What can hang from each mark
K_365: K_347
K_931: K_347
K_701: K_30
K_980: K_201 K_226 K_701
K_30: K_980
K_226: K_347 K_980
K_201: K_30 K_365 K_980

Known rows, with every way that one mark hangs from another
K_30(K_980): [-0.54  1.12  0.90 -1.88  3.33 -0.98  3.28  1.62  2.73  1.22 -1.63  1.26
  0.27 -2.38 -0.20 -3.70  1.15 -2.03  0.41]
K_201(K_30 K_365 K_980): [-0.90 -0.02  2.58 -1.84 -1.37 -0.60  4.33  2.91  2.94  4.44 -2.76 -2.56
 -1.44 -5.27 -6.37 -2.45  4.78  6.48  0.76]
K_201(K_365(K_347) K_980(K_701(K_30))): [-1.65  3.44 -0.56 -3.79  0.33  0.50  1.97  4.89  3.12  5.88 -7.04  0.55
 -1.78 -3.91 -5.83 -0.94  0.55  5.29  2.48]
K_931(K_347): [-0.96  1.48 -0.82 -3.24  2.22 -0.30  3.05  4.21  4.43 -0.07  0.91  2.76
 -1.30 -1.44 -0.47 -0.40  0.66 -1.83  2.00]
K_701(K_30(K_980(K_201))): [ 0.12  1.51  1.64 -0.31  3.78  2.41  1.06  1.53  5.08  0.09 -3.31  2.34
 -1.12 -0.88 -0.75 -2.21  1.83 -1.20  0.66]
K_201(K_980): [ 0.89  1.72  1.21 -1.56  0.81 -1.56  6.01  4.69  2.31  1.58 -1.89  0.13
  0.01 -4.28 -3.30 -2.31  2.18  0.88  0.45]
K_980(K_201(K_365) K_701): [-0.59 -1.32  0.12 -1.20  2.14  2.39 -1.88  0.93  4.44  3.44 -4.01 -0.36
 -1.28 -0.93 -3.29  0.82  4.08  2.50  0.35]
K_701(K_30(K_980)): [ 0.42  3.26  1.42 -1.74  2.55 -0.58  3.03  2.46  3.82  0.87 -3.92  2.51
  0.29 -1.14 -1.15 -3.05  0.93 -0.12  1.12]
K_30(K_980(K_201 K_226(K_347))): [-4.43 -0.62 -0.23 -2.67  5.56  1.86 -0.01  0.46  4.49  0.11  0.49  0.98
 -2.03 -2.66  0.29 -3.45  4.58 -1.83  1.31]
K_201(K_365): [-0.37  0.55  1.75 -2.49  1.02 -1.17  1.85  2.82  4.67  2.14 -2.26  1.07
 -1.10 -2.07 -3.16 -0.77  3.35  3.18  0.70]
K_30(K_980(K_201(K_365) K_226 K_701)): [-3.02 -3.14  0.23 -1.56  3.49  2.65 -2.83 -2.29  5.80  3.53 -2.62 -1.16
 -1.14 -1.23 -2.76 -1.60  5.49  2.93  0.57]
K_30(K_980(K_226(K_347))): [-4.08  1.33 -0.48 -4.24  4.37 -1.32  2.02  1.43  3.19  0.83 -0.21  1.11
 -0.46 -3.18 -0.27 -4.23  3.54 -0.72  1.54]
K_226(K_980(K_201 K_701)): [-0.73 -1.54  1.27 -1.67  3.82  2.66  2.51  2.48  3.42  2.31 -2.77 -0.16
  2.05 -0.68 -2.11 -0.98  0.18 -0.62  1.65]
K_701(K_30(K_980(K_201(K_365)))): [-1.76  0.45  2.04 -0.37  3.03  2.35  0.07  1.10  5.85  1.87 -4.35  1.92
 -2.30 -0.97 -2.21 -1.68  3.09  2.87  0.99]
K_201(K_30(K_980(K_226)) K_365(K_347)): [-4.47 -1.55  2.42 -4.59  2.42  1.27 -0.64 -0.60  5.82  4.28  0.40 -1.07
 -3.05 -5.03 -3.74 -5.03  3.50  2.90  2.26]
K_30(K_980(K_226 K_701)): [-0.96 -0.08 -0.17 -3.05  3.03 -0.38  0.01 -0.71  3.70  2.52 -2.30 -0.71
  1.51 -1.49 -1.78 -2.89  3.29  0.28  0.92]
K_701(K_30(K_980(K_201 K_226))): [-0.38  0.07  2.40 -0.93  3.32  2.61 -0.58  0.22  7.32 -0.57 -1.10  1.54
 -0.98 -0.98 -1.54 -2.50  4.22  0.25  1.17]
K_226(K_347 K_980(K_201(K_30) K_701)): [-3.91 -0.67  0.45 -3.50  3.89  3.24  1.93  2.26  1.63  3.73 -2.88 -1.92
  0.86 -2.31 -2.80 -2.42  1.57  0.38  2.74]
K_201(K_30 K_365(K_347)): [-2.07  0.31  2.30 -4.46  1.04  1.04  0.26  2.56  4.54  4.19 -0.90 -0.09
 -3.40 -4.84 -4.48 -2.37  2.17  2.22  2.09]
K_365(K_347): [-0.36  1.75  0.74 -4.11  2.95  0.25  1.87  4.32  4.16  1.30 -0.20  2.23
 -1.99 -3.72 -1.51 -2.22 -0.31 -3.28  1.68]

Rows
[-0.24 -0.27  1.56 -1.83  1.09  2.67 -3.82  0.48  8.00  2.72 -4.33 -0.07
 -1.39  0.09 -5.11  1.36  6.27  5.90  1.68] | K_980(K_201(K_365) K_226 K_701(K_30))
[-1.49 -0.30  2.16 -1.67  2.33  2.91  1.18  2.98  5.24  3.59 -6.09  0.40
  0.87  0.12 -4.34  0.24  1.18  5.29  2.60] | K_226(K_980(K_201(K_365) K_701(K_30)))
[-2.69  1.88 -1.97 -4.44  1.78 -1.45  2.96  3.18  1.40  3.42 -2.99 -1.33
  0.35 -4.00 -4.08 -1.99  4.52  2.84  1.90] | K_201(K_980(K_226(K_347) K_701))
[-1.21 -3.20  3.96 -1.77  0.66  2.86 -2.45 -0.63  8.01  1.91  0.87 -1.90
 -3.05 -2.99 -5.04 -1.00  7.86  4.72  1.14] | K_980(K_201(K_30 K_365) K_226)
[ 1.93  4.26 -0.21 -1.91  0.02 -0.90  3.83  4.45  2.28  3.29 -6.67 -0.06
  1.27 -2.01 -4.96 -0.57  1.80  3.34  1.13] | K_201(K_980(K_701(K_30)))
[-2.41 -0.57 -0.30 -3.79  2.86  2.94 -3.17 -0.36  4.22  2.72 -0.81 -2.32
 -1.37 -2.34 -3.62 -1.20  6.72  0.93  2.05] | K_980(K_201(K_30) K_226(K_347) K_701)
[-2.11 -0.13  0.23 -2.40  1.66  0.43  0.08 -1.39  2.23  5.98 -4.97 -2.29
  0.11 -2.29 -3.84 -3.01  3.37  4.05  0.79] | K_201(K_30(K_980(K_701)) K_365)
[-3.53  1.72  0.37 -2.50  4.70  2.09 -0.27  1.33  5.41 -0.21 -1.83  2.06
 -1.90 -1.52 -0.72 -3.03  4.34 -0.17  2.21] | K_701(K_30(K_980(K_201 K_226(K_347))))
[ 1.39  2.88  0.64 -2.60 -0.29 -0.69  2.28  3.13  4.43  2.64 -4.64 -0.65
  1.29 -2.11 -5.85 -0.72  4.19  4.85  1.80] | K_201(K_980(K_226 K_701(K_30)))
[-4.18 -3.25  3.96 -3.44  3.13  4.42  1.74  2.95  5.25  3.71 -0.14 -0.74
 -2.69 -4.45 -4.20 -3.17  0.27  2.00  3.01] | K_226(K_980(K_201(K_30 K_365(K_347))))
[-0.38 -1.67  1.25 -1.40  1.08  3.37 -2.64 -0.62  4.61  4.68 -3.59 -2.38
 -1.65 -1.66 -5.03 -0.03  5.49  3.74  0.60] | K_980(K_201(K_30 K_365) K_701)
[-4.32 -1.61 -1.22 -2.55  5.11  3.85 -2.14  0.12  3.63  5.07 -3.64  0.54
 -2.99 -3.03 -1.19 -2.32  0.59 -0.76  1.12] | K_30(K_980(K_201(K_365(K_347)) K_701))
[ 1.93  2.72  0.86 -3.49  0.71 -0.50 -1.10  1.75  6.12  1.87 -3.71  0.55
  1.27  0.04 -4.19  0.25  4.13  3.01  2.11] | K_980(K_226 K_701(K_30))
[-0.93 -0.79  2.91 -2.79  1.83  0.07  1.02 -0.97  4.90  1.75  0.66 -1.60
 -0.04 -3.28 -2.78 -4.53  4.88  0.83  1.13] | K_201(K_30(K_980(K_226)))
[ 0.73 -1.72  0.64 -1.96  2.70  2.41 -2.64 -0.06  6.15  1.17 -0.87 -0.69
 -0.32 -0.87 -2.85  0.17  5.26 -0.19  0.86] | K_980(K_201 K_226 K_701)
[-3.03 -3.21  2.11 -1.27  3.32  2.07 -0.95 -1.06  6.94  1.42 -0.24  0.10
 -2.37 -2.28 -1.95 -2.68  5.80  2.63  0.51] | K_30(K_980(K_201(K_365) K_226))
[-2.36 -0.69  1.79 -3.30  2.74  2.61 -1.26  0.86  5.46  0.68  1.48 -1.06
 -2.68 -3.47 -2.99 -2.17  6.85  0.47  1.97] | K_980(K_201(K_30) K_226(K_347))
[-5.66 -1.49  2.58 -3.29  3.29  2.77  2.96  3.04  3.32  3.12 -1.46 -0.90
 -1.58 -3.53 -3.57 -2.77  2.98  4.07  2.83] | K_226(K_347 K_980(K_201(K_30 K_365)))
[-4.58  1.04 -1.63 -4.36  1.07 -1.39  2.05  2.93  2.05  4.94 -4.15 -1.67
 -0.60 -4.24 -5.43 -1.38  5.76  6.80  1.89] | K_201(K_365 K_980(K_226(K_347) K_701))
[ 0.13  2.06  2.21 -2.64  2.27 -0.84  1.36  1.22  6.13  0.31 -1.91  1.55
  0.24 -1.24 -1.97 -3.11  3.22  1.36  1.70] | K_701(K_30(K_980(K_226)))
[-2.76 -1.79  3.14 -2.95  1.30 -0.21  0.24 -1.60  5.71  3.25 -0.46 -2.01
 -1.29 -3.31 -4.21 -4.02  5.93  5.05  1.17] | K_201(K_30(K_980(K_226)) K_365)
[-3.83 -0.65  2.45 -3.05  3.84  2.77  3.82  3.38  2.72  1.62 -0.28 -0.61
 -0.46 -3.21 -2.39 -3.44  1.76 -0.35  2.83] | K_226(K_347 K_980(K_201(K_30)))
[-4.50 -0.52 -1.90 -3.08  5.65  2.11 -1.66 -0.81  3.17  2.16 -2.06 -0.34
 -0.70 -1.81 -0.46 -3.00  4.47 -1.40  1.46] | K_30(K_980(K_201 K_226(K_347) K_701))
[ 0.64  2.65  1.55 -3.17  2.00 -0.10  4.02  4.32  3.43  2.68 -5.52  0.85
  3.48  0.01 -3.46 -1.05 -1.13  2.32  2.83] | K_226(K_980(K_701(K_30)))
[-2.44 -0.02 -1.28 -3.62  3.98  2.09 -2.42  1.09  4.13  1.53 -1.38 -0.34
 -1.04 -1.39 -1.96 -0.23  5.46 -0.39  1.73] | K_980(K_201 K_226(K_347) K_701)
[-2.58 -1.86 -0.48 -0.75  3.80  2.62 -1.15 -0.92  3.43  4.10 -4.61 -0.45
 -1.07 -1.22 -1.67 -1.47  3.21  1.80  0.02] | K_30(K_980(K_201(K_365) K_701))
